Each row was made from one path, in order. Every step used is in the known rows, and no mark comes twice. Write each row's path.
Known rows
temad, duseb: [ 0.16  1.34 -1.49 -0.68 -0.50  1.13  0.72  3.94 -0.23  1.22 -0.81 -1.63
 -0.88  1.02  2.12 -1.27 -0.28  2.01  1.56 -0.21  0.41 -1.45  0.94  0.29]
zasok, vebi, dozi: [ 0.03  0.09 -1.78 -0.36 -2.09 -1.90 -1.44  1.11  1.33 -0.34  0.28 -0.51
  0.62  1.74  1.70 -3.01  0.28  2.65 -1.69 -0.91  1.42  2.78 -1.31 -1.31]
dozi, duseb, temad: [ 0.86  2.46 -0.77 -1.16 -1.79  0.67  0.56  1.92  2.61  0.70 -2.73 -1.80
 -0.44  1.52  3.70 -0.29  0.90  2.68  0.66 -1.09  1.98 -0.38 -1.14 -0.03]
temad, duseb, zasok, vebi, dozi: [ 2.48  1.59 -3.26  0.47 -2.54  1.02 -2.42  4.01  1.07  1.83  0.93 -1.56
  0.27  3.23  4.17 -1.79  0.45  5.27 -0.05 -0.12  1.42  3.68 -1.12 -3.72]
temad, vebi, dozi, duseb: [ 0.03 -1.35 -3.50 -0.42 -4.36  0.36  0.70  2.88  3.93  0.65 -0.58 -0.23
  0.97  0.18  2.25 -1.42 -0.73  0.77 -0.22 -0.92  1.19  2.32 -2.15 -2.52]
vebi, dozi, duseb, temad: [ 0.66  1.03 -1.39 -0.73 -3.18 -1.85  0.21  2.21  5.36  0.40 -1.55 -1.69
  1.74  1.81  2.95 -0.45  1.21  2.11  0.08 -0.40  1.42  1.54 -2.25 -1.57]
numuf, vebi, dozi, duseb: [ 0.45 -2.05 -2.41  0.00 -2.57 -0.40  2.48  2.74  2.60 -0.37 -1.18 -0.36
  1.50  2.58  2.59 -0.56 -0.57  0.99 -1.94  0.68  2.15  1.48 -0.34 -2.95]
vebi, zasok, duseb, temad: [ 1.34  1.85 -2.74 -1.39  0.65  2.40 -1.44  2.11  1.73  1.98 -1.26 -3.65
 -0.20  3.37  2.42 -1.27  3.88  4.87  0.24 -0.68  2.08  1.35 -0.02 -0.47]
numuf, vebi, keserov: [ 1.24 -1.47 -2.32  1.28  0.12  1.54  2.62  1.31 -3.49 -0.36 -3.89 -1.61
 -1.18  1.33  3.48 -0.56 -0.25  2.31 -2.12 -2.30  2.17 -1.27  0.80 -0.42]
numuf, vebi: [ 0.08 -0.78 -0.27  0.97 -1.21  1.71  0.50  1.12 -1.86 -0.35 -1.93 -0.62
 -1.54  2.02  2.93 -1.05 -1.53  1.69 -1.62 -0.34  1.91 -1.53  0.47 -0.95]
dozi, duseb, temad, vebi: [ 0.38  1.14 -1.89 -0.25 -4.34  1.99 -0.65  1.61  2.78  1.99 -3.06 -1.35
 -1.55  1.17  4.94 -0.71 -0.94  2.72  0.54 -2.37  1.70  0.34 -2.55 -1.92]
keserov, vebi, temad, duseb: [ 1.25  0.44 -3.58 -0.78 -1.82 -0.57 -0.82  4.23  3.00  0.71 -2.30 -1.64
 -1.54  1.66  5.79 -1.64 -0.52  2.46  3.11 -0.45 -1.46 -1.74  2.64 -0.87]
duseb, dozi, vebi: [-0.28 -1.91 -1.08 -1.36 -3.37  0.95 -2.34  2.72  1.67 -1.50 -3.35 -1.89
 -0.57  0.30  1.43  0.15 -2.92  0.98  1.40  1.43  1.50  0.10 -1.69 -2.66]
dozi, vebi: [ 0.21 -0.78 -2.01 -1.31 -1.58  1.96 -0.58  2.63  0.31 -0.57 -3.06 -1.09
 -1.27  0.22  1.79  0.15 -1.31  1.45  1.02 -0.20  1.52 -1.31 -0.30 -1.69]
temad, vebi: [-0.45 -0.31 -1.43  0.55 -2.94  2.57 -1.39  1.27 -0.56  0.54 -1.47 -0.58
 -2.13 -0.10  3.02 -1.68 -1.51  1.33 -0.16 -1.88  0.86 -0.30 -1.29 -0.64]
dozi, duseb, zasok: [ 2.50  2.08 -1.82 -0.84 -1.01  4.33  0.75  2.91  0.59  0.18 -1.01 -1.64
 -0.61  1.23  3.73 -0.24  1.30  3.47  0.45  0.00  2.42  0.47  0.50 -0.57]
vebi, dozi, duseb: [ 0.53 -0.34 -2.34 -1.45 -1.83 -0.78  2.05  2.95  3.93 -0.59 -0.18 -0.64
  2.37  0.66  0.95 -1.00  1.15  0.77 -0.15  0.33  1.54  1.59 -0.56 -0.71]
numuf, vebi, temad, duseb, zasok: [ 3.46  0.68 -2.57  1.00 -2.38  3.24 -0.31  3.60 -0.32  2.41 -2.55 -1.85
 -1.59  3.68  6.14  0.46 -0.74  3.91  1.34 -0.39  1.94 -1.59  2.20 -3.72]
keserov, vebi, zasok: [ 1.51 -0.80 -2.84 -0.71  0.89  2.56 -1.55  2.34  0.89 -1.19 -0.91 -1.41
 -1.96  0.51  3.63 -2.49  0.80  3.95 -0.88  0.01 -0.83  0.93  1.27 -0.14]
duseb, zasok: [ 2.13  2.20 -0.44  0.18 -0.65  3.88 -1.64  1.78 -1.43 -0.18 -0.72 -1.79
 -1.54  0.99  3.26 -0.84  0.98  3.38 -0.05 -0.14  1.71 -0.66 -0.01 -0.15]
vebi, dozi, duseb, zasok: [ 2.43  0.88 -2.59 -0.47 -2.28  1.92  0.49  3.53  2.93 -0.19  0.12 -1.46
  1.55  1.36  2.81 -0.21  1.49  2.92 -0.24  0.75  1.98  2.46 -0.76 -2.16]
zasok, vebi, dozi, duseb: [ 0.52  0.16 -3.10 -1.54 -2.43 -1.47  0.87  2.30  3.08  0.18 -0.13 -0.20
  1.60  2.00  2.11 -2.41  0.80  2.47 -1.13 -0.91  2.20  3.87 -1.11 -1.64]
numuf, vebi, dozi: [ 0.05 -1.93 -1.02  1.31 -2.48 -0.85  0.27  1.65  0.76 -0.71 -0.72 -0.64
  0.54  2.29  1.98 -1.21 -1.04  1.23 -2.25  0.64  1.34  0.35 -0.57 -2.21]

Which path is each row?
[ 0.29 -2.19 -5.23 -1.60 -1.45  1.33  0.09  4.21  0.73 -0.23 -3.97 -3.99
  1.24  1.65  1.68  0.29  0.13  2.16  1.71 -0.13  2.86  1.69 -0.66 -2.67]  zasok, duseb, dozi, vebi, keserov
[ 1.45 -1.59 -4.09 -0.82 -0.30  1.73  1.70  2.68 -1.37 -0.84 -4.63 -1.92
 -0.72 -0.63  2.20  0.78 -0.18  2.15  0.47 -2.40  2.02 -0.90  0.11 -1.22]  dozi, vebi, keserov
[ 1.30 -1.15 -2.83 -0.17 -0.94  4.38 -1.21  1.57 -0.68  0.83 -1.22 -0.82
 -2.00 -0.26  2.19 -2.23 -0.15  3.06 -0.84 -1.95  1.02  1.15 -0.66 -1.08]  temad, vebi, zasok
[ 1.13  0.48 -3.90 -2.00  2.14  3.40  0.45  3.00  0.22  1.12  0.06 -2.56
  0.35  2.25  0.63 -1.93  3.58  3.71 -0.08 -0.04  2.11  1.46  1.53  0.20]  vebi, zasok, duseb
[ 1.17  0.35 -2.49  1.28 -3.00  1.78 -0.82  0.53 -1.01  1.14 -4.44 -2.51
 -2.11  0.31  5.21 -0.79 -0.25  3.56 -0.41 -4.70  1.26 -0.54 -2.76 -1.14]  duseb, temad, vebi, keserov
[-0.13 -0.08 -0.89  1.61 -5.24 -0.94 -3.26  1.05  3.37  0.98 -1.56 -1.35
 -0.34  0.99  3.94 -1.08 -0.98  2.27 -0.58 -1.69  0.35  1.26 -4.08 -2.99]  duseb, temad, vebi, dozi
[ 1.91  0.23 -3.29 -0.87 -2.48  3.73 -0.61  2.05  3.10  2.10 -2.82 -1.57
 -1.67  1.14  4.30 -0.69  0.59  4.31 -0.29 -2.51  1.83  2.06 -2.27 -2.59]  dozi, duseb, temad, vebi, zasok
[ 1.37 -2.14 -4.48 -1.02 -1.86  1.00  0.40  5.40  0.49  0.03 -4.64 -3.07
  0.08  0.10  2.52  0.92 -2.27  2.03  2.35 -0.48  1.57  0.41 -0.84 -3.22]  temad, duseb, dozi, vebi, keserov
[ 0.70 -2.11 -1.70 -1.85 -4.03 -0.29 -2.20  2.33  3.56 -1.31 -4.58 -1.89
 -0.01  0.42  2.40  0.46 -2.27  0.54  2.97  0.13  1.78 -0.89 -0.50 -3.32]  duseb, dozi, vebi, temad
[ 1.19  1.27 -1.76 -1.31 -1.59 -0.74 -0.86  0.31  0.71  0.63 -2.25 -0.72
 -1.07  1.89  3.55 -2.37  0.84  2.87  0.66 -2.91  2.12 -0.10  0.85 -0.51]  zasok, vebi, temad
[ 1.97 -0.22 -3.69  0.53 -4.69  3.29 -0.75  3.29  3.16  1.07 -0.14 -0.95
  0.50  1.10  4.21 -0.64 -0.22  2.79 -0.32 -0.41  1.61  3.20 -2.19 -3.76]  temad, vebi, dozi, duseb, zasok
[-1.06  0.39 -1.55 -1.09 -1.34  0.37 -1.48  2.87  1.50 -0.22 -0.55 -3.14
  1.06  2.54  1.07 -1.58  0.57  1.52  1.12  1.25  1.96  1.37 -0.35 -0.17]  zasok, duseb, dozi
[ 1.65  0.15 -1.89  0.46 -2.31  3.30 -2.92  0.83  1.15  1.62 -2.49 -1.83
 -2.53  0.79  4.01 -1.57  0.15  4.62 -0.70 -2.45  1.06  0.80 -2.32 -2.01]  duseb, temad, vebi, zasok
[ 2.46  2.56 -1.72  0.29 -0.74  4.03 -0.90  4.21 -1.08  1.63 -0.59 -2.33
 -1.52  1.64  3.69 -0.41  0.21  4.04  1.40  0.13  0.98 -0.38  0.72 -1.09]  temad, duseb, zasok
[ 1.20 -0.96 -0.86  0.22 -1.91  0.31  0.68  0.68  0.02  0.22 -3.43 -0.78
 -1.14  2.29  3.84 -0.53 -0.64  1.24 -0.16 -1.46  2.03 -2.38  1.65 -1.45]  numuf, vebi, temad
[ 0.29 -1.38 -4.26 -1.48 -0.38  1.91 -3.33  3.94  3.04 -0.88 -0.26 -3.47
  0.06  2.73  3.03 -2.62  1.18  4.09  0.16  2.02 -0.07  3.75  0.73 -1.44]  keserov, vebi, zasok, duseb, dozi
[-0.27 -1.40 -1.95  0.80 -4.10  0.06 -1.77  1.72  1.91  0.21 -0.20 -0.50
  0.08 -0.10  1.99 -1.95 -1.20  0.95 -0.59 -1.20  0.42  1.26 -2.29 -2.02]  temad, vebi, dozi
[ 1.06 -0.73 -3.45  0.71 -1.55  2.38  0.75  1.39 -2.54  0.50 -3.01 -1.63
 -1.75 -0.97  3.34 -1.48 -0.40  2.03 -0.75 -4.18  1.32 -0.38 -0.77 -0.38]  temad, vebi, keserov
[ 1.34 -0.53 -2.34  0.19 -2.01  0.27  1.46  3.27  0.34  2.10 -3.08 -1.11
 -0.93  3.17  4.24 -0.36 -1.35  1.67  1.53 -1.02  1.44 -2.40  2.34 -2.49]  numuf, vebi, temad, duseb
[ 0.54  0.35 -2.46 -0.28 -3.97 -2.22 -1.21  2.88  6.69 -0.70 -1.79 -1.67
  0.60  2.20  5.74 -1.06  0.50  3.05 -0.09  0.43 -0.99  2.10 -1.68 -1.98]  keserov, vebi, dozi, duseb, temad
[ 1.20  1.66 -3.08 -1.36 -1.82 -0.74 -0.39  2.68  1.29  2.39 -2.10 -1.18
 -0.86  2.61  4.16 -2.08  0.29  3.23  2.17 -2.44  1.59  0.13  1.43 -1.49]  zasok, vebi, temad, duseb
[ 1.00  0.29 -1.05 -1.36 -2.82 -0.85 -0.86  3.66  3.09  0.57 -2.45 -2.38
  0.56  1.31  2.63 -0.75 -1.09  1.01  3.68  0.23  0.86 -0.74  0.84 -1.39]  vebi, temad, duseb, dozi
[ 3.41  0.64 -4.12 -0.98 -2.77  3.34 -1.09  4.89  1.70  2.00 -3.60 -2.38
 -0.98  1.66  4.90  1.65 -0.59  3.78  3.94 -0.36  1.80 -1.46  1.13 -4.52]  dozi, vebi, temad, duseb, zasok
[ 3.58  2.20 -4.83  0.35 -0.11  3.36  0.27  3.68 -3.24  2.01 -1.85 -2.76
 -1.47  2.22  5.47 -1.11  1.26  6.17  0.03 -2.94  2.43  1.86  0.34 -1.84]  temad, duseb, zasok, vebi, keserov
